What can hang from each mark:
zivu: pilupib
povu: fegi zivu
mudis: fegi
pilupib: fivi vabedob
vabedob: fegi naguv
gemuf: fivi povu vabedob
fegi: fivi mudis povu
fivi: fegi mudis

Each row was made from one small tree. Brackets hold a mark, then the marks that hang from it, in alphabetical order. Every link used is in the known rows. Write each row's tree.
Known rows:
(fivi (mudis (fegi (povu (zivu pilupib))))): [-19 -16   0  15   2  -4   8  -5   6 -14   5   9  14   2  13  -2 -41  -1
   7   0   2  13   0   3  11  -4 -21   2  12   6   4  28  -1  -1  -7  10
   7  -7  -2  -5  -8 -12  15   9 -14  10  -3 -36   8  -4  14  17   5  23]
(fegi fivi mudis povu): [-11  -5   0  14  26   0  -3   6  -3 -14  -2   5  23  -8   5   4 -21 -11
   3  -2 -11  -7 -10   0  12 -14   3  -3  21  14 -18  21  -1 -12   1  -4
  -3  12 -17  -2  12  -5  22  13  -7   0   3 -11  -5 -20  26  19  -4  16]
(fivi mudis): [ -5  -4   0   1   1   1  -4  -1   9  -2  -8  -1   5   1   4   1   0  -1
   6   4   3   2  -8 -12  13   2  -3   2  -2  -5  -6   9  -3  -1   3  -1
   1   3  -6  -3  -2  -6   4   2  -8  -1  -1 -10   0   5  11   5   3   2]
(mudis (fegi fivi)): [ -2   9   4  11   5  -2   9  -8  -4  -2   9   2   6  -7  15   9 -14  -1
   4  -1  -4   6  -5   1   1   2 -13  -1   2  17 -14  15  10  -7  -4  11
  -1  -4 -19   4  -4   3  15  -4  -1   0  -5   8  -5  -2  -1   5 -10  14]
(pilupib fivi): [ -2   4   5   1  -2   5  -1  -3  -4   7   0   0  -1  -4  -5   4  -2  -2
  -2   0  -7   3 -11  -2  -6   1   5  -3   8   5  -3   7  -4   7   1   4
  -1  -7  10  -1   3   5   3  -4  -3  -6   8   6  -5  -8   4   3  10   3]
(pilupib (fivi (fegi povu) mudis)): [-17   2   8  -1   5   8  -8  -6   9   0  -5  10  17   0  -8  -1 -24  -9
  -5   0  -4  -3 -18  -9   9 -10  12  -2  11   4 -15  36  -5  -3  12  -9
  -8  -4   6   7  -4 -12  13   3 -12   4   6 -17  -9 -10  20   9   5  22]
(mudis (fegi povu)): [-13   2  -5   6   6  -3  12  -7  -1  -9   6   4  17  -4   3   3 -29 -10
  -5  -2  -3   1  -1   3   4  -2  -4   5  -5   9  -2  12  -2  -6  -1   1
   2  -2  -7   5  -4   0  13   6   1   3  -4  -8  -2 -12   6  -2  -7  19]
(mudis (fegi fivi (povu (zivu pilupib)))): [-13  -9   4  20  11  -7  13  -2  -7 -16  12  10  13  -4  18   4 -39  -3
  11  -6  -8  15  -1  17   2 -10 -22  -7  26  21   1  26  13  -3 -15  16
   3  -8  -8  -3  -7  -4  16   6  -8   7  -1 -18   6 -12   6  20  -2  23]
(mudis (fegi fivi (povu zivu))): [-12   0   3  14  17  -8  12  -5 -12 -16   4  11  13 -10  16   6 -34  -8
  -1  -2 -16   8   0   6   0  -6 -19  -3  13  16  -8  21  20  -8 -12  10
  -2 -10 -16  -1  -2  -8  18   4   1  10  -2  -9  -1 -17  13  18  -8  27]
(pilupib (fivi (fegi mudis povu))): [-17  -1   7   2  12   7  -9  -3   1  -3   4  14  20  -3 -12  -2 -28  -6
 -11  -2  -7  -7 -10   1   2 -16  16  -1  21   9 -18  36  -8 -11  14 -13
  -5   0   8  14   6 -10  20   8  -7   6  10 -19  -9 -22  22   9   4  24]
(gemuf povu): [ -4  -8 -12 -11  -1  10   1  -1   6   5   6  -2   7   6  -8  -2   0  -1
   2   5   3  -6   2   4   8  -6   0   1   2   5  -3   9   3  -1   8  -7
   5   0  -7   4   6  -1   0   1   1   8   6  -5   7 -10   1   0   7   4]
(gemuf (fivi mudis) (vabedob fegi naguv)): [  1  -3  14  -3   1  10  14  14   0  -3 -37   0   0  -1   4   9  -3 -11
  12  11  -4  16 -15 -22  18  17 -10  -5 -18  13  -7  11  13  16  -9  -1
  10  -7   0  15  -5  -5  -1  -5  -5  16   4  11   7   9 -20  17  -9  15]
(mudis fegi): [ -4   5  -1   4  -6  -3   9 -11  -1   0  10   0   4  -2   6   5 -14   2
  -2   1   3   4   2   2  -1   7 -10   5  -9   6  -4   7   3  -4   0   6
   3  -6  -8   6  -5   1   9  -3   3   3  -5  -1   0   1  -4  -5  -5  13]
(fegi fivi): [  0   4   6   6  11   0   0   4  -4  -2  -1   0   3  -4   9   4   1  -2
   7  -1  -6   2  -8   0   2  -4  -3  -6  10  11  -9   9   7  -3  -4   5
  -3   1 -12  -2   2   1   6  -1  -3  -1   0   8  -4   0   3  10  -5   2]
(pilupib vabedob): [ -7  -4   4   0  -3   4   4   6   3   3  -1  -4  -7 -13   0  -6  -5   9
   4   2   0   5  -4   2  -7   4   9  -2  -8  -3  -5   1   1  -1  -2  14
  -2  -4  -5   6  -2   1  11   5  -7  -2  -2  -6  -9  -9   1  -1  -4  -8]
(fegi fivi mudis (povu zivu)): [-12 -11   2  17  29  -3  -3   6  -9 -20  -4  12  18 -13  10   2 -25  -8
   2  -1 -17  -2  -3   3   6 -14  -9  -6  31  10 -13  22  12 -11  -8  -2
  -3   4 -14  -5  12 -15  20  12  -6  10   7 -23   0 -23  28  29  -1  23]
(zivu pilupib): [ -2  -7   1   4  -6   0   0   4   4   1   8   1   1   7   1  -4  -6   5
   9  -4   8   5   0   9   2  -3  -4  -3  12   5   9   6  -7   5  -3   6
   6   2   8  -2  -4   4  -1   4 -10  -3   1 -10   7   4  -6   2   4  -5]
(vabedob (fegi fivi mudis (povu zivu))): [ -6 -14   5  20  32   1   0   9  -9 -22 -15  14  17 -12   6   4 -22 -11
   6  -3 -13   3  -6   6  10  -8 -11 -10  24  16 -12  17  15  -2 -12   0
  -4  -9 -14  -2   4 -19  22   5  -5  10   7 -15   3 -16  19  34  -4  26]
(mudis (fegi (povu zivu))): [-10  -4  -3   8   6  -9  12  -8  -7 -13   6  11  11  -6   7   3 -34  -6
  -7  -1  -9   6   5   6  -2  -3 -15   2   3   6   2  13  12  -5 -10   6
   1 -12  -4   1  -3  -8  13   4   3  14  -1 -18   3 -14  11  10  -2  25]
(pilupib (fivi mudis) (vabedob fegi)): [ -9  -7  12   7   0  17   1   4  10   6 -19  -2  -6 -15  -4   2  -4   3
  10   5   1  13 -27 -10   4  15   8  -6 -12  -1 -14  13  -2  12  -1  18
  -5 -18  -2   5  -9  -5  20  -4 -18  -8   8  -1 -11  -3   4   9   4   1]
(pilupib (vabedob (fegi mudis) naguv)): [ -5 -13  11   7   6  11   8   9   8   0 -22   1  -3 -15  -4  -3 -11   4
   7   5   8   7 -16 -10   2  13  10  -5  -9   8 -13   4   8   2 -11  13
   3 -12  -4  20   0 -16  19   6 -12   3   9  -8   7 -11  -6  10 -11   7]
(gemuf (vabedob (fegi fivi))): [  6   3   8  10   5   7  11  18  -3   0 -18   1   2  -8  12   7   6  -3
  17   5  -8  13 -12  -1  15   6  -8 -11   2  23  -8   2  22  14 -12   3
  -5 -10 -13   9  -6   5   2  -5  -3   0   2  27  -1   6 -16  17  -6  10]
(povu (fegi (fivi mudis)) zivu): [ -9  -5  13  12  11  -6  -4   4  -3  -4  -7   5   4  -5  22   4  -7  -2
   3   4 -10   6   2  -8  -1   5 -17   0  18  -3 -10  21  22  -7  -2   9
   0 -10 -12 -15  -1 -24  20  -8  -9  13   0 -17   8  -2   6  34  -5  18]
(fegi (povu zivu)): [ -8 -10  -2   4  11  -6   3   3  -7 -14  -4  10   7  -6   1  -2 -21  -6
  -5  -1 -12   3   4   4  -1  -8  -6  -3  12  -1   7   6   8  -1  -9  -1
  -2  -6   4  -4   3 -11   5   8   0  12   3 -18   4 -14  15  13   4  14]
(fivi (fegi (povu (zivu pilupib))) mudis): [-19 -19   9   4   4  -1  -7   2  10 -12   2  15  12  10   4 -10 -30   2
   4  -3   3   7   1   4  12 -14 -10  -1  22   0   2  37   2  -4   0  -1
   0  -5   7   0 -11 -21   9   8 -16  16   2 -42   5   0  13  18   4  19]

Write each row's tree:
[ -3  -1  -2   4   5   6  14  18   0  -5 -20   8  12  -6   2   1 -12 -13
   7   4  -7   8  -8  -1  18   0   0  -5  -3  16   5  -1  11  16 -11  -5
  -2  -8  -1  10  -4   3   0   6  -3   4   5  10   2  -6  -8  11  -2  15]	(gemuf (vabedob (fegi povu)))
[-18 -12   5   2  16  -3  -8   0  -1 -16   3  19  18  -2  -1  -8 -29  -1
 -10  -1  -6  -5   8   6   2 -13  -3   0  22   1 -12  28   8 -15   4 -13
  -3   0   0  10   4 -23  16   9  -3  22   7 -36   1 -16  22  20   0  27]	(fivi (fegi mudis (povu zivu)))
[ -6 -12  -3 -14  -6  11  11  12 -13  -4   0   5   0   1   2   4  -5   1
   3  12 -16  10  13   7   5  -1 -22  -6   2   7  -3  15  19   6  -2  -7
   9  -3  -3   3  11   4  -3  -3   6  34   8  -1   5 -12  -6  20  11  13]	(gemuf fivi (povu zivu) vabedob)
[ -4  -2  11   5  -1  13   7   7   1   8 -13  -1  -9 -16  -7   2  -4   2
   7   0  -3  13 -19   1  -9  11  12  -9 -10   5  -8   2   1  14  -5  19
  -5 -23   6   9  -7   2  16  -5 -11  -7   7   9 -11  -9  -8   4   2   0]	(pilupib fivi (vabedob fegi))
[ -2   3  10  10  13   8  19  24   0  -3 -34   7  12  -9   6   7 -15 -20
  14   5 -12  12 -21 -11  18  -1   2 -14   7  35  -3   7  27  16 -22   0
  -1 -13  -8  17  -2  -4   4   6  -4   6   7  21  11  -8 -13  21 -15  23]	(gemuf (vabedob (fegi fivi povu) naguv))
[ -3  -1  17   2  -3  16  14   6   3  11 -24   0 -13 -15  -9   3  -8  -1
   7   3  -1  16 -27 -10 -10  16  15 -11 -10  12  -8   5  10  14 -14  23
  -1 -28  10  19  -7  -5  13  -2 -10  -3  12  11   1 -11 -15   4  -3   5]	(pilupib fivi (vabedob fegi naguv))
[-19  -5   1  12   4  -1   6 -10  -2  -9  -2  10  12  -9   6   7 -37 -10
  -5   5 -11   9 -12  -9   3   1 -13   0   9   5  -9  30   4   1  -3   8
   0 -13  -1  -3   0 -12  19   3  -7   9   7 -22  -2 -15  24  17  11  31]	(pilupib (fivi (mudis (fegi (povu zivu)))))
[-11   3  11   0   1   8 -11  -7   1   4   7   8   8  -1  -8  -1 -11   5
  -8   0  -2  -4  -7  -1  -4  -4  10  -1  17   7 -21  30  -4  -8  14  -6
  -5  -2   9  13   5  -9  18  -2  -6   5  10 -11  -8  -9  12   6   7  18]	(pilupib (fivi (fegi mudis)))
[-10  -8   5  10  -7   7  -5   0  10   5   1  -1   3   3   0   1  -8   2
  11   1   5  10 -17  -5   6   1  -1  -5  17   4  -1  23 -15  10   5   9
   5   0  11  -8  -3   1   6   2 -20  -7   8 -11   0   1   6   9  17   0]	(zivu (pilupib (fivi mudis)))
[ -8   0  19 -14  -6   9   7   9   3  -1 -18   5   3   4   5   2 -10  -1
   3  12  -4  10  -7 -22  11   5  -3  -1  -8  10 -16  30  15   1   1  -9
   6   0   4  21  -5  -7   0  -1  -3  26   3  -1   1   8 -13  11 -11  18]	(gemuf (fivi fegi mudis) (vabedob naguv))
[ -9 -16  -1  10   6  -5   5   7  -1 -12   3  10   7   2   3  -6 -25  -2
   4  -4  -3   9   3  16   1 -12 -10  -5  24   4  15  13   1   4 -11   5
   3  -3  11  -6  -1  -6   2  11  -9   9   3 -27  10 -11   6  16   8   8]	(fegi (povu (zivu pilupib)))
[-13 -16  -3  11  17  -3  -3   4  -5 -18  -1  12  15  -8   2  -3 -25  -5
  -6   1 -10  -4   5   4   2 -11  -6   0  22  -1  -5  14   2  -8  -4  -6
   0   3  -1  -3  12 -16  12  14  -3  12   7 -30   4 -20  26  21   7  19]	(fegi mudis (povu zivu))
[-16  -1  10   0  -2   5  -2   1   4   3  11  11  13   6 -10  -6 -29  -3
  -1  -6  -1   4 -11  13  -2 -15  12  -6  25  15   0  33  -9   2   6  -1
  -2  -6  21  11  -9   0  10   5 -12   2   7 -15  -3 -11   2   5   5  14]	(zivu (pilupib (fivi (fegi povu))))
[ -7 -13   5   9   6  11   2   9   7  -5 -10   1   0 -15  -3  -4  -6   8
   7   2   5   4  -9   1   4   9   6  -3  -8   0 -14   4   0  -1  -3  10
  -1  -7  -8  12   0  -7  22   3 -11  -1   4 -12  -5  -9   2  11  -5   2]	(pilupib (vabedob (fegi mudis)))
[-12 -13  13  19  11  -6  -5   9  -4  -8  11   8   8  -2  20   0 -18   7
   7  -2  -4   5  11  12  -8  -2 -22  -3  40   9  -7  27  11  -8  -2  12
   7  -4   0 -11   5 -18  24  -1 -15  13   3 -28  16  -9   3  35  -1  18]	(povu (fegi fivi mudis) (zivu pilupib))
[ -7   2  15   0 -13   6  -4  -3   4  10  13   6   0   9  -5  -3 -12  10
   3  -5   5   7  -6  10  -8  -6   6  -5  21  11  -2  30  -5   4   7   5
   0  -8  20  10  -9   1   6  -5 -11   0   7  -8  -2   2  -7   2   7   7]	(zivu (pilupib (fivi fegi)))
[  7   2  13   7  14   4  10   6   1   0 -25   2  -1  -4   3   9   0 -11
  12   1  -2  10 -17 -10   7   5  -2 -10   3  23  -8   5  22   8 -16   8
   1 -15  -8  11  -6 -10   5  -8  -3   0   5  17  13   3 -15  14 -17  13]	(vabedob (fegi fivi) naguv)
[  0  -3   3   2  12   4  12   4   3  -6 -27   8   9  -2  -9   1 -17 -19
   2   0  -1   4 -15  -7   9   1   8  -5  -3  16   4   1   7   9 -13  -1
   2 -14   5  13  -4 -13   4   4  -2   5   5   1  15  -6  -8   8 -12  18]	(vabedob (fegi povu) naguv)
[-17  -8   3  15  -3  -3  13  -6  -7  -6  14  11   7  -4   5   3 -43  -3
   0  -4  -7  17  -5  15  -6  -6 -13  -3  23  15   6  27   1   4  -9  16
   5 -15  12  -1  -4   0  14   5  -9   5   6 -20   5 -18   6  13  13  22]	(mudis (fegi (povu (zivu (pilupib fivi)))))
[ -5  -3   2 -25   0  10  -1  -6  -2   0  11   5   7  14 -12  -1  -7   1
  -3   0  -1  -5  10  10   0  -8  -6  -1  -5   5 -12  29   2 -11  19 -15
   7   0  -1  15   0  -2   6 -10   6  28   1  -8  -5  -6  -9   3  -4  12]	(gemuf (fivi fegi) povu)
[ -1  -7   7  15  25  -1   8   7 -10 -17 -17  13   8 -10   7   4 -17 -14
   6  -3 -15   9  -7   8   8  -7 -12 -12  15  16  -3   9  21   5 -16   4
  -6 -17 -10  -2  -5 -14  11  -1  -2   8   4  -3   3  -7   6  28  -7  20]	(vabedob (fegi fivi (povu zivu)))
[-14 -12  15   6  -3   6 -11  -3   0  -1  15  14   3   3  -2  -6 -21  14
  -2  -3   1   6   1  12  -9  -8  -6  -4  37   6  -9  37   0  -2   4   5
   2  -9  20   7   2 -12  15  -1 -14  12  14 -28   6  -7   9  17  16  19]	(povu (zivu (pilupib (fivi (fegi mudis)))))
[-16  -5   2   1  14   2  -9   1   6  -9   4  13  23   1  -7  -8 -25  -3
  -9  -2   0 -11   0   3   7 -14   9   2  14   5 -13  27  -4 -15  10 -17
  -3   7  -1  12   3 -14  18  11  -4  11   3 -26  -4 -15  19   9  -5  23]	(fivi (fegi mudis povu))
[-20   2  19  -6   2   9   8   5   7   7  -9   8   4 -13 -12  -6 -33  -2
  -5   0  -7   7 -22  -7 -13  -6  27  -7   3  11 -14  29   6  -3  -3  10
  -6 -16  12  27  -2 -11  19  10 -12   8   9 -11  -6 -27   3   2  -9  15]	(pilupib (fivi (fegi povu)) (vabedob naguv))
[-21  -8   8   6   5   7  -9   1   7  -2  13  13  20   4  -9  -8 -34   0
  -1  -6   1  -2 -11  10   3 -18  13  -4  34  13  -8  41 -16  -5  11  -5
   0   3  16  10   2  -6  21  11 -17   3   9 -29  -1 -18  15  12  10  21]	(zivu (pilupib (fivi (fegi mudis povu))))
[ -2 -11  14  14   5   9   9  16   6  -1  -5  -1  -4 -11   9  -2  -7   9
  25  -4   4  17 -15  11   4   4   0 -13   4  16  -4  10   5   9 -13  25
   0 -13  -8   6 -14   3  18  -3 -19  -8   1   2  -3   0 -15  15 -10  -6]	(zivu (pilupib (vabedob (fegi fivi))))
[-12 -16   7  13   1  -7  -3   7  -2  -5  11   9   5   3  11  -6 -17  10
   0  -1   2   2  18  14 -10   3 -17   3  32  -4   3  19   4  -6   1   9
  11  -5  12 -10   5 -18  17   1 -13  16   3 -37  20  -6   1  27   6  14]	(povu (fegi mudis) (zivu pilupib))
[ -8   2   9  13  16  -3  -5   4  -3  -3   4   4  14  -6  12   4  -8  -2
   0   1  -5  -7   2   1  -4   2  -5   4  21   5 -20  19   7 -14   7   3
   3   2 -11  -5   9 -12  26  -3  -7   5   0 -10   4 -12   6  22 -10  16]	(povu (fegi fivi mudis))
